What can hang from each mark:
S: F L V
Z: S
Q: V Y
F: S
V: Q S W
L: S
N: L Y
Y: Q

Every row comes from one small tree of marks. The marks that hang from a mark follow it in brackets, in alphabetical order. Every link used is in the known rows. Which tree was each row made from?
Known rows:
Z[S[F L]]: [ -2.8   2.3  14.3  -8.4  12.2  38.4 -14.0   5.7  14.7 -10.3 -23.3  29.0
  -5.0 -13.0  -8.5  10.3   7.1  -1.4  22.7  23.2  39.7]
Z[S[F L V[W]]]: [-10.6 -16.4  31.8 -17.1  15.1  48.6  -8.1  -4.9  42.2 -15.1 -28.2  27.6
 -15.4 -13.0 -10.8  34.9   9.9  -4.2   8.1  29.6  28.9]
Y[Q[V[S W]]]: [ 17.4 -30.1  53.1  -0.6  -2.9  28.0 -25.8 -15.5  19.1 -15.1 -29.7 -40.9
 -34.5   7.1 -15.3 -16.6 -17.8 -11.9  -1.8  12.4  -6.7]
N[L[S] Y]: [  7.3  29.2  -1.0   4.1 -14.4  28.2 -10.8 -28.3 -19.7 -16.3 -28.7  -3.3
  -2.3   8.5  -7.6  26.9  -5.8  14.5  60.9 -14.4  53.3]
L[S[V[Q W]]]: [ -2.0   0.7  28.8  -2.9  10.0  22.2 -13.6 -21.5  26.6 -12.3 -20.1  -5.1
 -19.0  -5.9   4.9  42.3  -7.7   2.0   2.0  16.2   6.4]
F[S[L V[Q[Y]]]]: [  9.6   9.1  29.9  -8.5  22.2  12.0  -5.2  -7.0  25.1 -12.0 -15.3 -10.4
 -15.0   7.4 -10.2   8.8  -9.5 -15.2  13.4  12.2  13.5]
Z[S]: [  4.0  -1.3  18.7   1.2   2.0  21.5 -21.2 -13.9   4.8  13.6 -12.8  17.7
  -9.0  -6.4  -3.3   3.2   0.9   0.1  13.0   0.9  11.9]
Y[Q[V[S[F] W]]]: [  7.7 -23.7  52.1   2.9   2.9  32.4 -21.8  -2.2  20.1 -20.5 -36.8 -38.6
 -26.3  -2.5 -13.1 -12.5 -14.1 -10.2   7.5  22.9  15.1]
N[L]: [ 11.6  15.4   8.5   8.3 -10.9   3.3  -6.6 -18.7  -5.3  -4.7 -26.9   1.0
   1.2  -5.0 -27.7  16.1  -9.2  -5.1  39.3   1.9  20.9]
Q[V[S]]: [ 21.6 -14.0  31.1   7.7  10.2  16.8 -23.7  -5.4   5.4   2.6 -16.1 -23.6
 -27.0   3.0 -18.8 -17.5   1.6 -10.0  11.5  -4.9  15.9]
Q[V[S] Y]: [ 21.2  -6.1  24.7  16.1  18.6  21.2 -23.5 -16.7   9.2  17.2 -16.2 -32.7
 -34.5  21.1 -20.9 -36.3 -13.5  -9.8  25.8 -11.2  15.1]
N[L[S[F V]] Y]: [ -2.5  27.3   8.9  10.8   2.5  30.0  -8.4 -19.3  -8.7 -17.7 -35.9  -4.8
  -2.7   7.2  -0.8  53.9   4.3  17.1  67.7  -1.9  81.8]
N[L Y[Q[V[W]]]]: [  3.9  -1.3  45.0  -2.1 -38.2  35.7  -5.4 -28.8   1.1 -24.6 -50.7 -28.7
 -24.1   5.9 -38.1  14.6 -20.2  -2.2  51.9  -5.4  15.6]
F[S[L V[Q W]]]: [  3.2 -11.1  42.3 -29.7   4.1  20.9   0.6  -5.9  38.0 -36.0 -22.1  -0.1
 -11.6 -17.0 -16.2  31.5  -0.4 -20.4  -9.8  22.1  -1.8]
L[S]: [  4.1  11.8   3.1  10.4  10.8  15.1 -16.6 -13.0   0.8 -11.3  -4.6   1.3
  -1.9   1.2   7.5   8.6  -0.1  12.2  18.8  -0.4  26.8]
Q[V[S[L] W] Y]: [ 16.5 -19.8  29.1  -9.4  13.6  47.3 -12.7 -19.1  37.8  -9.8 -22.4 -21.5
 -39.4  15.2 -34.2 -29.5 -16.6 -19.0  14.0   4.7   4.3]
L[S[F V[Q W]]]: [ -9.9   5.5  27.2  -0.6  14.5  27.0  -9.2  -6.9  26.4 -17.0 -27.7  -2.8
 -11.9 -15.6   7.1  47.4  -3.9   3.7  11.3  25.9  28.5]
Y[Q[V[S]]]: [ 22.3 -18.4  47.0  11.1   7.0  14.5 -31.7  -9.5   3.4  -5.2 -22.7 -43.3
 -32.7  16.5  -5.8 -21.1 -12.0  -6.3   7.4   9.9   8.4]
S[F L V[W]]: [ -6.6  -6.3  20.0 -11.1  20.1  29.9  16.3   0.3  43.6 -28.5 -27.6  15.7
  -2.5 -15.5 -14.4  38.8   2.6  -8.3   7.9  28.5  29.4]
N[L Y]: [ 11.3  26.4   0.3   1.6 -16.8  15.6   7.8 -23.7 -15.2  -5.6 -35.0   0.2
   2.5  -3.1 -24.3  24.8 -10.8   2.0  55.5 -16.3  38.7]
Q[V]: [  3.3  -2.2  28.9  11.0   0.1  10.8  -8.1  -3.4   7.4  -1.5 -14.5  -5.7
 -16.6  -3.2 -26.9  -4.3   3.3  -4.7  24.1  -9.1  12.7]

Which tree is each row?
[ 20.4  16.5   5.0  -1.1  33.8  27.3  -6.4   0.0  18.8   0.6 -31.0 -15.3
 -17.2   1.4  -8.2  -8.4 -26.3 -13.8  18.6  29.4  31.6] | V[Q[Y] S[F L]]
[  5.7  -2.2  33.7 -13.0  17.0  30.0 -20.0  -9.7  24.4   5.1 -24.1  17.0
 -27.1  -3.0  -3.9  34.2   2.4  -6.1   2.4  25.8  14.0] | Z[S[L V[Q]]]
[  8.2 -12.3  31.6   6.4  13.8  38.4 -13.0 -10.2  27.0   3.5 -30.3 -26.8
 -28.9   2.8 -26.7 -25.4 -15.5 -14.0  27.3   2.4  22.6] | Q[V[S[F] W] Y]
[ -3.8   1.1  26.2 -15.7  18.7  26.5  13.3   1.2  42.3 -23.4 -36.0   9.3
 -11.8 -23.1 -16.3  47.9  -6.2 -14.4   4.4  37.5  19.4] | S[F L V[Q W]]
[  7.6 -20.8  33.3 -15.3  10.6  46.5  -8.9   5.7  33.6 -29.4 -32.0  -9.2
 -24.7 -11.0 -31.4  -6.2   1.0 -17.3  10.8  20.6  28.2] | Q[V[S[F L] W]]
[ 24.8  -0.4  41.3   6.6 -17.9  28.1 -25.5 -24.3 -16.0 -11.5 -46.3 -49.6
 -33.3  21.5 -22.5  -2.4 -17.7  -3.1  48.1  -4.8  35.5] | N[L Y[Q[V[S]]]]
[ -1.1  22.9   5.3  13.8  -4.2  19.0 -20.9  -9.2  -8.5 -19.9 -27.4  -0.6
   4.4  -3.3  -9.5  23.1  -1.7   9.0  56.3  13.6  58.0] | N[L[S[F]]]
[ -1.5  34.3  -1.8   7.8  -8.4  31.6  -6.9 -13.7 -18.8 -20.5 -36.0  -0.6
   5.9  -0.4  -6.0  32.7  -2.4  16.6  71.9  -3.4  75.8] | N[L[S[F]] Y]
[ 13.9  -2.5  20.9   6.3  28.4  36.7 -15.1   1.8  21.2  -6.0 -24.7 -19.2
 -29.5  14.7 -24.7 -28.9  -8.7 -11.4  34.0  12.9  42.8] | Q[V[S[F L]] Y]
[ 18.5   8.2   9.9 -10.4  27.1  22.1  -6.0  10.7  14.1 -14.9 -33.1  -5.9
 -10.9 -15.9  -7.3   9.8 -11.0 -14.7   5.4  36.3  32.6] | V[Q S[F L]]
[  0.1   5.1  13.2   1.3  30.1  16.7   8.7   6.6  26.5 -18.0 -20.0  12.2
  -0.9  -6.0  -7.1  35.3   7.7  -4.0  17.8  24.5  46.0] | S[F L V]
[ 13.5   5.2  13.8  -1.5  19.9  26.9  -4.8 -11.7  22.7   7.9 -35.6 -21.0
 -17.0 -10.8 -10.4  -6.6 -32.5 -18.0  13.5  19.0  12.0] | V[Q[Y] S[F] W]
[ -7.6  -5.7  22.3   2.4  16.2  16.5  11.0  -5.0  31.8  -9.3 -26.6   6.7
  -0.6 -17.1  -9.4  36.6  -0.5  -5.5  10.0  14.4  25.4] | S[F V[W]]
[ 11.2  -9.9  11.6 -17.9  20.4  39.1   1.3   0.3  32.4 -30.6 -28.8   2.5
  -7.0 -16.2 -13.9   4.9  -6.8 -15.0   0.5  30.9  26.2] | V[S[F L] W]
[ 15.5 -17.2  32.0   2.2   8.5  34.1 -17.3 -24.9  26.3   6.5 -21.3 -29.6
 -36.7  12.6 -28.0 -31.7 -18.7 -14.7  15.8  -8.6  -0.2] | Q[V[S W] Y]
[ 22.2  -8.3  18.4 -25.1  10.4  31.1  -4.5 -11.9  32.0 -20.0 -29.8  -6.6
 -22.0 -14.7 -16.6   8.8 -18.5 -21.0 -14.3  29.2  -5.4] | V[Q S[L] W]
[  5.9  12.0  12.7   0.2   3.7  17.3   6.2 -23.9  25.2   9.7 -25.9  -6.0
 -13.5  -9.5 -18.4   2.2 -33.4 -12.9  14.8   5.2 -14.5] | V[Q[Y] W]
[  2.0 -12.1  21.2 -14.8  15.9  26.0  10.9 -15.0  43.2 -24.8 -19.2  12.4
 -11.9  -5.5 -16.0  33.1  -0.8  -8.5  -2.1  17.5   7.5] | S[L V[W]]
[ 12.9 -10.5  26.8  -1.8  20.2  34.3 -13.8  13.0  17.2 -19.9 -26.0 -11.5
 -22.3  -2.7 -23.2 -10.1   6.5 -12.2  21.1  19.1  43.3] | Q[V[S[F L]]]
[ -0.7   8.9  21.6   5.0  17.8  27.0 -13.2 -33.0  30.7   2.2 -19.2 -14.1
 -25.5  10.9   4.5  25.1 -22.1   2.4  16.1   8.0   5.4] | L[S[V[Q[Y] W]]]
[  2.2  11.5  19.4  -2.4  27.7  12.9   8.6   8.6  26.2 -13.8 -29.3   6.7
  -8.2 -14.8  -7.2  44.0  -1.3  -7.7  14.2  34.6  35.6] | S[F L V[Q]]
[ 13.1  -3.0  16.5 -21.5  16.6  35.7  -0.1   3.7  31.4 -24.1 -38.7  -3.7
 -13.4 -23.7 -14.7  14.0 -16.0 -20.5  -4.2  39.3  16.5] | V[Q S[F L] W]
[ 19.7  17.0   6.8  11.4  29.1  13.3  -9.8  -4.2   6.9  18.3 -29.6 -23.2
 -14.2  -1.9  -2.3  -9.9 -27.6 -11.4  23.1  16.5  26.0] | V[Q[Y] S[F]]
[  8.6  16.1  18.2  14.3  25.2   1.7  -0.1 -21.4  17.1  23.3 -19.7 -13.5
 -18.3   7.4  -4.2  16.8 -21.4  -6.4  20.1   3.4   6.4] | S[V[Q[Y]]]
[ 22.3  -6.7  38.2   6.8   1.2  28.3 -18.1 -13.7  -6.4  -7.3 -31.2 -44.0
 -31.0  18.6  -2.1 -12.9 -12.9   1.6  24.8  -7.7  27.4] | N[Y[Q[V[S]]]]
[  6.6   4.0  36.0  10.2  -8.6  21.1  -1.5 -11.1  -5.5 -10.1 -29.9 -26.4
 -19.6   9.8  -9.9   0.8 -11.3   6.9  35.8 -11.1  22.8] | N[Y[Q[V]]]
